Each row was made from one walk, in order. Every step used is in the known rows, and no mark comes twice. Write each row's walk.
Known rows
zegob, padu: [ -1.6 -31.1  -1.2 -21.1   6.0  16.6  31.4 -10.8  11.9  -1.1  10.4 -29.0
 -12.4 -24.7  -3.8   1.5  -5.5   4.5  26.4   1.8   3.1  -3.6  -7.4]
zegob, didop, kida: [ 37.7  -5.7   1.8 -18.0   2.4  11.9   0.7 -22.8  11.5  16.3  37.7   1.7
   0.4  -3.0  -7.3   9.1 -22.1  -5.6  19.5  14.3 -12.3  -8.4 -16.6]
funa, ponuto, satufeb, kida, didop, zegob: [-43.2   8.7  -8.9 -25.6  20.2 -46.0 -24.7  19.8   0.0  -2.7 -15.5  27.6
 -19.8  -3.8  11.9   0.3 -10.8 -16.5  23.0 -16.5 -17.4  -1.4  -6.8]
kida, didop, nadazu, funa, gosaz: [-16.6  -7.8   1.8 -12.4  16.6 -16.3  -6.5   9.9  -3.9  -9.7  -3.0 -18.0
 -13.4  24.8  -6.9   0.4 -12.0  23.2  -7.6 -14.7  -0.1 -20.7 -10.4]
funa, nadazu, didop: [-27.3 -34.1  -8.6 -11.3  -0.7 -27.6  17.5 -28.7   0.0   1.8  29.0  -6.5
  -1.2  11.6 -21.2   9.0  10.1  -3.8 -26.4   5.9 -12.9   5.7 -12.3]
didop, nadazu, funa: [  4.9 -31.4  -7.5   1.0   3.2  -9.7 -35.3  -6.4   1.2  -5.3   9.0   9.3
 -28.3  33.2  10.9   8.8  -9.9  -5.2  -5.8  -7.0 -14.5 -16.9 -19.4]
padu, zegob, didop, nadazu, funa, ponuto, satufeb: [-33.7 -19.7  -4.6 -29.0  12.4  22.2 -49.9   2.1 -12.0   4.6 -11.8   2.6
  -7.7  11.9 -24.5  -4.5  -9.2 -15.4  20.2  -2.1 -29.1   4.6  -6.4]
padu, zegob, didop, kida, satufeb: [ 22.3 -12.4   9.8  -4.9  24.9  19.1   7.5  -7.5  -6.1   8.1  16.8  19.3
 -16.7  -1.9 -19.6 -14.7  -9.1  -1.4  15.4  15.5   2.4  -6.5 -11.1]
nadazu, funa: [ -0.2 -17.9 -13.2 -18.3   1.3  -1.4 -26.0  -8.5   1.4  -3.8  11.0   1.6
  -9.6  25.4   7.0   2.4  -3.1   3.1  -5.2  -5.4 -13.6 -15.5  -5.3]
didop, kida, satufeb, ponuto: [ 36.8  -6.5  16.6  29.3  22.6 -58.2  -6.6  -0.8   4.3 -10.4   7.5  74.5
 -29.5  10.7 -21.1 -12.0  -9.2   6.3  24.9  10.9   7.1  -5.7 -13.7]
didop, kida: [ 27.7   4.5  -3.1   4.8  -6.9 -11.9  -4.1 -12.8   5.7   5.6  15.8   8.7
  -1.2  10.8   5.7   6.1 -24.5  -3.9  26.9   5.7  -5.8 -14.1 -10.2]
kida, satufeb, ponuto: [ 23.5  -9.0  18.3  27.4  26.0 -53.3  -4.9   5.7   0.9 -13.2  -0.3  70.2
 -28.3   5.1 -24.4 -15.1   3.2   8.5  11.4   8.2  10.5   1.1  -8.6]
zegob, didop, nadazu: [ 17.7 -29.7  13.3   3.8  12.0  10.4  -8.7  -7.6   6.1   8.9  19.0   4.0
 -25.0  -2.8  -7.9  12.3  -7.1 -13.3  -7.5   6.5  -7.6   3.4 -27.6]
kida, didop, zegob: [-33.3   1.0  -7.2 -22.5  15.9 -30.9  -3.9  21.9   8.2  -5.1  -7.0   9.0
 -20.4  -9.0  21.8   4.2 -10.7 -17.0   2.7  -8.0 -16.5   2.8 -12.2]
padu, zegob, didop: [ -6.3 -16.0  -2.5 -32.3  11.9  55.3  21.8 -16.6   5.7  17.3  26.4 -33.4
 -10.0 -22.6 -16.9   0.9   3.5  -7.9  -5.1  13.0  -8.9   1.4  -4.7]
nadazu, funa, ponuto, satufeb, kida, didop: [-20.6  -3.7  -7.6 -19.8  20.3 -49.1 -44.3  -4.4  -4.6   4.5  -4.1  57.0
   2.5   8.7  10.2  -6.0   9.9   7.1  18.5 -21.7 -18.0  -8.6  -7.5]
satufeb, kida, didop, zegob: [-31.4   8.4  -9.4 -17.1  18.7 -45.8  -9.1  16.2   7.1  -3.7  -4.8  25.2
 -22.7  -3.9  20.7   3.2  -8.7 -13.1  13.8 -12.8  -9.2  -6.7  -8.8]
nadazu, didop, zegob, padu: [-26.0 -37.1  -8.9 -33.3  12.2  -1.4  39.6  -3.2  23.8  -7.6  19.0 -37.1
 -22.8 -28.0  -5.3   6.7 -14.0 -13.0  21.3   7.2  -9.6  -0.1  -7.5]
ponuto, satufeb, kida, didop: [-15.1   3.7  -4.8  -7.2  24.0 -44.2 -28.7  -2.1   2.5   3.8  -0.4  59.0
   8.9   2.8   8.9  -6.6  11.1   6.2  18.6 -11.3  -7.4  -6.3  -7.2]
funa, ponuto, satufeb, kida, didop: [-20.6   2.4  -3.3 -13.9  19.8 -48.9 -35.8  -1.8  -5.1   5.8  -8.0  56.9
   5.6   0.7   8.0  -6.8  10.6   6.2  20.2 -20.4 -13.7  -3.1  -5.7]

Write each row's walk
[  1.5 -39.2  -9.0 -15.2   8.4  18.0 -24.7 -15.0   3.9   3.2  22.3  -7.3
 -33.2  22.1   2.3   9.3  -7.2  -8.6  -8.4  -0.7 -17.8 -16.2 -22.2]
padu, zegob, didop, nadazu, funa
[  7.8 -19.7  -9.3  -3.6  -7.1 -30.5   8.1 -32.8   5.6   6.9  35.7   4.3
  -2.4  19.3  -8.7  12.5 -17.5  -6.5   8.9   9.9 -15.2 -10.0 -18.8]
funa, nadazu, didop, kida
[ 33.5 -14.4  14.4  27.4  23.2 -65.9  -2.1  -6.0   9.3 -11.6  17.5  74.7
 -26.0   9.8 -25.7 -11.0  -5.7   4.5  17.9  14.4   1.5  -3.1 -12.4]
nadazu, didop, kida, satufeb, ponuto
[ 31.1 -12.6  14.2  18.7  26.2 -35.8   2.9  -6.9   5.6  -4.3  16.2  59.0
 -34.7   2.4 -26.7 -12.3  -7.6   3.0  24.0  15.4   4.2  -6.3 -14.8]
padu, zegob, didop, kida, satufeb, ponuto
[ -5.0 -29.2 -10.2  -2.6  16.4 -29.9 -51.3  -6.5   2.6  -3.5   8.4  39.9
 -22.3  35.5  12.5   4.7  -4.7  -2.8   5.4 -11.0 -18.7 -19.1 -23.2]
ponuto, satufeb, kida, didop, nadazu, funa
[-38.2  10.4 -10.4 -18.4  23.6 -41.2 -18.4  19.8   7.5  -4.4  -8.1  30.6
 -16.3  -1.4  12.7   0.3 -10.5 -16.2  20.6  -7.5 -11.3  -4.2  -8.3]
ponuto, satufeb, kida, didop, zegob
[ -8.4 -17.7   5.9  15.1  15.7 -47.7 -39.5   1.2  -5.0   2.5  -9.8  50.1
 -23.6  11.1  11.0   4.9  -1.4  -7.1  14.1 -19.4 -12.8  -3.7 -24.3]
funa, ponuto, satufeb, kida, didop, nadazu
[-46.9 -17.0 -13.1 -22.0   6.9 -28.8  14.2   1.0   6.1  -6.0  12.6 -14.4
 -23.0   5.4  -7.9  11.2 -11.6 -23.4  -9.7   4.8 -15.3   3.9 -11.9]
funa, nadazu, didop, zegob
[-13.0 -23.6  -2.7 -19.9  -2.8 -40.7 -49.4  -6.4 -19.6   4.1 -13.0  19.5
 -29.5  17.2  11.6   5.2  -2.2   0.7   6.2 -38.6 -28.2  -8.1 -11.5]
satufeb, kida, didop, nadazu, funa, ponuto
[-28.6 -14.3  -2.1 -17.8   9.0  -0.5 -59.6   8.2 -13.7  -1.7 -20.6  17.8
  -2.6  19.9 -18.4  -4.4 -10.4 -12.1  21.2  -6.3 -25.9   5.0  -5.5]
didop, nadazu, funa, ponuto, satufeb
[-24.4 -30.3  -6.4 -36.4  17.0  -5.4  28.7   4.9  17.9  -4.7   5.2 -23.1
 -26.3 -30.7  11.6   4.4 -13.0  -7.5  28.1  -3.6  -9.4  -1.8 -15.6]
kida, didop, zegob, padu
[-16.6   4.3  -6.2   0.9  12.5 -34.2 -51.5  -4.8 -11.0   2.4 -10.0  46.3
  -9.4  25.5 -14.7  -3.7  -4.1  -1.9  37.8 -14.4  -3.2 -16.5   0.1]
didop, nadazu, funa, ponuto, satufeb, kida
[ -5.5   1.9  -3.8  -4.5  16.4 -50.8 -14.5  -7.1   1.7   5.4   4.4  50.6
   0.1  -1.5  19.2  -2.6  13.7  10.7   8.6 -19.0  -3.9  -9.7  -7.7]
satufeb, kida, didop
[-22.0  -1.8  -8.7 -11.0  16.5 -11.5 -43.0 -11.1  -9.5   8.6  -1.2  31.0
 -14.5  17.4 -20.4  -3.8  -3.1  -5.0  35.9 -10.0  -5.7 -16.7  -0.7]
padu, zegob, didop, nadazu, funa, ponuto, satufeb, kida
[  3.3 -17.8   5.0  22.6  13.8 -47.2 -22.7  -2.6   1.5   1.8   0.7  45.8
 -26.9  10.3  19.2   7.7   0.5  -4.1   5.0 -16.0  -4.2  -9.0 -26.0]
satufeb, kida, didop, nadazu
[-11.5  -1.3  -3.6 -10.5  17.3 -23.0 -50.3 -10.1  -8.4   7.6   1.0  42.9
  -8.4  18.7 -21.0  -2.3  -2.8  -2.5  34.1 -10.7  -6.3 -13.6  -3.0]
zegob, didop, nadazu, funa, ponuto, satufeb, kida
[ 12.2 -21.5   6.7   5.6  18.6 -21.7   5.1 -13.1  -8.9   0.5  18.4  32.6
 -12.6  14.9 -21.7 -10.9  -6.3   0.8   5.7  11.9   0.0  -4.5 -15.0]
funa, nadazu, didop, kida, satufeb
